What can hang from each mark:
leke: lumage
ruvat: keruto vizol
keruto: lumage ruvat
lumage: keruto leke terele vizol zome
zome: laren lumage
vizol: lumage ruvat
terele: lumage

Known rows, with every way that one mark hangs from another:
leke[lumage[terele vizol zome[laren]]]: [-0.14  0.01  0.33 -0.03  0.29 -0.45 -0.09 -0.13  0.14 -0.24 -0.06 -0.08
  0.11  0.02 -0.16  0.42  0.16  0.44  0.34 -0.23 -0.12]
lumage[keruto[ruvat] zome]: [-0.25  0.12  0.10 -0.21  0.23 -0.20  0.02 -0.25  0.04 -0.02 -0.01 -0.03
  0.01  0.04 -0.06  0.24  0.20  0.17  0.44 -0.19 -0.27]
zome[laren lumage[keruto leke terele vizol]]: [-0.10 -0.03  0.31  0.04  0.37 -0.24  0.13  0.03  0.33 -0.11  0.24 -0.34
  0.16  0.07  0.15  0.50  0.23  0.52  0.48 -0.10 -0.21]
keruto[ruvat[vizol[lumage[leke]]]]: [-0.01  0.04  0.08 -0.21  0.00 -0.06 -0.01 -0.12  0.07  0.10 -0.12 -0.23
  0.10  0.09  0.03  0.09  0.06  0.20  0.26  0.08  0.04]
lumage[keruto leke]: [-0.28  0.05  0.03 -0.05  0.18 -0.15  0.13 -0.19  0.09  0.06  0.11 -0.04
  0.11 -0.05  0.23  0.18  0.13  0.16  0.17 -0.11 -0.32]
keruto[lumage[vizol] ruvat]: [-0.13  0.29  0.15 -0.12  0.04 -0.13  0.05 -0.06 -0.02  0.05 -0.36 -0.03
 -0.03  0.02 -0.10  0.24  0.09  0.22  0.31  0.00 -0.05]
ruvat[keruto vizol[lumage[leke terele zome[laren]]]]: [ 0.07 -0.21  0.03 -0.08  0.12 -0.37 -0.04 -0.18  0.07  0.08  0.16 -0.26
  0.24 -0.01  0.12  0.21  0.25  0.32  0.42 -0.08  0.16]
keruto[lumage[leke terele zome[laren]] ruvat[vizol]]: [-0.15  0.22  0.22 -0.21  0.14 -0.36 -0.02 -0.20  0.06 -0.01 -0.24 -0.21
  0.19  0.00 -0.11  0.39  0.36  0.36  0.69 -0.14  0.00]
ruvat[keruto[lumage[leke terele zome]] vizol]: [-0.07 -0.01 -0.04 -0.07  0.10 -0.33 -0.07 -0.21 -0.06  0.05  0.01 -0.17
  0.17 -0.08  0.08  0.20  0.24  0.29  0.44  0.00  0.11]
terele[lumage[leke vizol zome]]: [-0.19  0.02  0.10 -0.11  0.11 -0.34  0.23 -0.14  0.14  0.05  0.11  0.14
  0.10 -0.10  0.10  0.30  0.22  0.18  0.73 -0.12 -0.13]
vizol[lumage[zome] ruvat[keruto]]: [ 0.31 -0.23  0.15 -0.24  0.14 -0.34 -0.14 -0.11  0.06  0.04 -0.02 -0.12
  0.08  0.20  0.14  0.25  0.20  0.23  0.18 -0.27  0.18]
ruvat[keruto vizol[lumage[zome[laren]]]]: [ 0.15 -0.23 -0.03 -0.04  0.06 -0.25 -0.05 -0.10  0.02  0.14  0.14 -0.28
  0.19  0.10  0.01  0.12  0.20  0.21  0.29  0.02  0.24]
leke[lumage[keruto[ruvat[vizol]] terele zome[laren]]]: [-0.13  0.07  0.27 -0.12  0.32 -0.36 -0.14 -0.19  0.00 -0.21 -0.10 -0.19
  0.13  0.11 -0.16  0.39  0.21  0.39  0.44 -0.17 -0.18]
ruvat[vizol[lumage]]: [ 0.17 -0.09  0.05 -0.05  0.03 -0.10 -0.03 -0.02  0.08  0.08  0.05 -0.16
  0.09  0.09  0.06  0.00  0.10  0.16  0.12  0.03  0.27]
ruvat[keruto[lumage[leke terele zome[laren]]] vizol]: [-0.06 -0.05 -0.02 -0.04  0.11 -0.34 -0.05 -0.16 -0.03  0.07  0.04 -0.23
  0.22 -0.03  0.02  0.25  0.29  0.29  0.45 -0.02  0.12]
keruto[lumage[leke zome]]: [-0.15  0.14  0.12 -0.03  0.07 -0.28  0.06 -0.14  0.00  0.00 -0.16 -0.01
  0.07 -0.03 -0.03  0.23  0.21  0.11  0.34 -0.13  0.00]
terele[lumage[zome[laren]]]: [ 0.08 -0.05  0.03 -0.02  0.02 -0.18  0.12  0.04 -0.03  0.05  0.09  0.07
  0.08  0.05 -0.10  0.18  0.24 -0.03  0.64 -0.07  0.04]
ruvat[keruto vizol[lumage[zome]]]: [ 0.12 -0.20 -0.05 -0.07  0.05 -0.24 -0.07 -0.15 -0.01  0.12  0.11 -0.23
  0.14  0.06  0.05  0.08  0.15  0.21  0.27  0.03  0.23]
terele[lumage]: [ 0.11  0.01 -0.03 -0.01 -0.05 -0.04  0.11  0.08 -0.13  0.05  0.02  0.14
  0.00 -0.01  0.04  0.04  0.07 -0.08  0.45  0.05  0.04]
keruto[lumage[terele vizol[ruvat]]]: [ 0.02  0.19  0.22 -0.09  0.18 -0.29 -0.06 -0.02  0.02 -0.09 -0.22  0.10
 -0.02 -0.06  0.08  0.30  0.20  0.32  0.26 -0.25  0.05]
lumage[keruto leke terele zome]: [-0.37  0.10  0.20 -0.20  0.35 -0.49  0.05 -0.37  0.15 -0.15  0.14  0.09
  0.12 -0.21  0.20  0.39  0.31  0.35  0.60 -0.43 -0.37]

Rows:
[-0.24  0.09  0.27 -0.17  0.28 -0.48  0.01 -0.23  0.25 -0.18  0.07  0.17
  0.02 -0.22  0.03  0.35  0.22  0.43  0.51 -0.39 -0.14] => lumage[terele vizol zome]
[-0.26  0.16  0.20 -0.09  0.35 -0.33  0.05 -0.16  0.14 -0.10  0.09  0.18
 -0.02 -0.20  0.22  0.31  0.17  0.43  0.35 -0.33 -0.30] => lumage[keruto terele vizol]
[-0.26 -0.11  0.25 -0.21  0.33 -0.49  0.11 -0.21  0.52  0.04  0.18 -0.14
  0.28  0.08  0.09  0.55  0.37  0.49  0.36 -0.34 -0.18] => lumage[leke vizol[ruvat] zome[laren]]
[ 0.17 -0.19 -0.08 -0.03  0.01 -0.14 -0.06 -0.08 -0.05  0.15  0.09 -0.23
  0.13  0.06  0.10  0.01  0.08  0.18  0.15  0.10  0.24] => ruvat[keruto vizol[lumage]]
[ 0.00  0.04  0.06 -0.11  0.19 -0.18  0.13  0.00  0.03  0.09  0.07  0.16
  0.01  0.04  0.20  0.26  0.20  0.18  0.52 -0.12 -0.12] => terele[lumage[keruto vizol[ruvat]]]
[-0.18  0.20  0.17 -0.14  0.06 -0.25  0.07 -0.14  0.01  0.05 -0.29 -0.18
  0.13  0.07 -0.18  0.34  0.26  0.18  0.52 -0.08 -0.08] => keruto[lumage[leke zome[laren]] ruvat]
[ 0.12 -0.09  0.16  0.12  0.22  0.04  0.06  0.18  0.13 -0.06  0.19 -0.41
  0.08  0.27 -0.04  0.27  0.14  0.20  0.23  0.09 -0.03] => zome[laren lumage[keruto]]
[ 0.10 -0.05  0.27 -0.09  0.23 -0.39  0.02 -0.09  0.06 -0.05  0.05 -0.01
  0.06  0.01  0.03  0.28  0.28  0.23  0.46 -0.42  0.02] => vizol[lumage[keruto terele zome[laren]]]
[-0.14 -0.03  0.14 -0.16  0.28 -0.40  0.21 -0.11  0.21  0.10  0.19  0.05
  0.18  0.06  0.16  0.48  0.40  0.30  0.77 -0.25 -0.21] => terele[lumage[keruto leke vizol[ruvat] zome[laren]]]
[-0.05 -0.05  0.23 -0.14  0.18 -0.35  0.12 -0.18  0.15  0.10  0.01 -0.16
  0.16  0.10  0.06  0.32  0.26  0.23  0.46 -0.27 -0.10] => vizol[lumage[keruto[ruvat] leke zome[laren]]]
[ 0.27 -0.13  0.34 -0.26  0.33 -0.44 -0.12 -0.07  0.15 -0.07  0.02 -0.07
  0.10  0.19  0.16  0.41  0.39  0.37  0.36 -0.53  0.08] => vizol[lumage[keruto terele zome[laren]] ruvat]
[ 0.08 -0.14  0.17  0.10  0.13 -0.01  0.10  0.14  0.23 -0.04  0.18 -0.46
  0.17  0.22  0.00  0.28  0.11  0.22  0.24  0.14  0.00] => zome[laren lumage[leke]]
[-0.05  0.21  0.16 -0.12  0.05 -0.18  0.00 -0.06 -0.06  0.03 -0.32 -0.14
  0.05  0.11 -0.28  0.27  0.23  0.11  0.45 -0.07  0.02] => keruto[lumage[zome[laren]] ruvat]
[ 0.01 -0.08  0.17 -0.12  0.21 -0.34  0.00 -0.16  0.17  0.03  0.14 -0.18
  0.20  0.03  0.12  0.23  0.30  0.35  0.42 -0.19  0.10] => ruvat[vizol[lumage[keruto leke terele zome[laren]]]]
[-0.01  0.03  0.15 -0.22  0.07 -0.19 -0.01 -0.14  0.12  0.05 -0.09 -0.24
  0.15  0.08 -0.02  0.19  0.18  0.28  0.42 -0.04  0.03] => keruto[ruvat[vizol[lumage[leke terele zome[laren]]]]]
[-0.29  0.12  0.11 -0.20  0.20 -0.35  0.25 -0.22  0.11  0.09  0.07  0.12
  0.09 -0.06  0.14  0.39  0.27  0.25  0.86 -0.15 -0.31] => terele[lumage[keruto[ruvat] leke vizol zome]]
[ 0.00 -0.03 -0.09 -0.02  0.05 -0.20 -0.08 -0.13 -0.10  0.09  0.00 -0.19
  0.12  0.02 -0.04  0.11  0.19  0.19  0.30  0.10  0.19] => ruvat[keruto[lumage[zome]] vizol]
[-0.07  0.19  0.15 -0.01  0.06 -0.26  0.01 -0.08 -0.07 -0.07 -0.20  0.05
  0.04 -0.14  0.09  0.20  0.16  0.15  0.31 -0.16 -0.01] => keruto[lumage[leke terele]]
[-0.58  0.16  0.21 -0.27  0.37 -0.45  0.20 -0.42  0.36  0.05  0.08 -0.03
  0.14 -0.08  0.14  0.50  0.28  0.50  0.59 -0.28 -0.50] => lumage[keruto[ruvat] leke vizol zome]
[-0.14  0.12  0.30 -0.12  0.27 -0.51  0.02 -0.14  0.21 -0.06 -0.11 -0.01
  0.15 -0.04  0.05  0.52  0.39  0.44  0.50 -0.38 -0.04] => keruto[lumage[leke terele vizol[ruvat] zome[laren]]]
[-0.18  0.02  0.13 -0.21  0.26 -0.39  0.19 -0.17  0.17  0.07  0.14  0.13
  0.11  0.00  0.23  0.42  0.32  0.29  0.75 -0.24 -0.23] => terele[lumage[keruto leke vizol[ruvat] zome]]
[ 0.30 -0.12  0.19 -0.20  0.19 -0.19 -0.09 -0.01  0.07  0.05 -0.04 -0.07
  0.02  0.24  0.24  0.21  0.18  0.22  0.05 -0.28  0.09] => vizol[lumage[keruto] ruvat]
[-0.34 -0.04  0.11 -0.07  0.29 -0.35  0.15 -0.23  0.23  0.05  0.22 -0.13
  0.24  0.03  0.03  0.39  0.36  0.24  0.44 -0.28 -0.31] => lumage[keruto leke zome[laren]]
[-0.10  0.02 -0.02  0.01  0.07 -0.26  0.02 -0.12 -0.09  0.06 -0.07 -0.03
  0.03 -0.05 -0.03  0.21  0.13  0.16  0.28 -0.04 -0.01] => ruvat[keruto[lumage[vizol zome]]]
[-0.21 -0.03  0.23 -0.12  0.22 -0.46  0.05 -0.22  0.24 -0.12  0.14 -0.05
  0.23 -0.13  0.02  0.39  0.32  0.30  0.54 -0.37 -0.17] => lumage[leke terele zome[laren]]
[ 0.18 -0.07  0.00 -0.13  0.08 -0.11 -0.15  0.00 -0.07  0.04 -0.11 -0.10
  0.05  0.16  0.11  0.18  0.12  0.13 -0.01 -0.07  0.09] => vizol[ruvat[keruto[lumage]]]
[-0.10  0.04  0.28 -0.05  0.22 -0.20  0.07 -0.06  0.26 -0.19  0.10 -0.19
  0.02 -0.06  0.24  0.32  0.03  0.45  0.39  0.00 -0.13] => zome[lumage[leke terele vizol]]
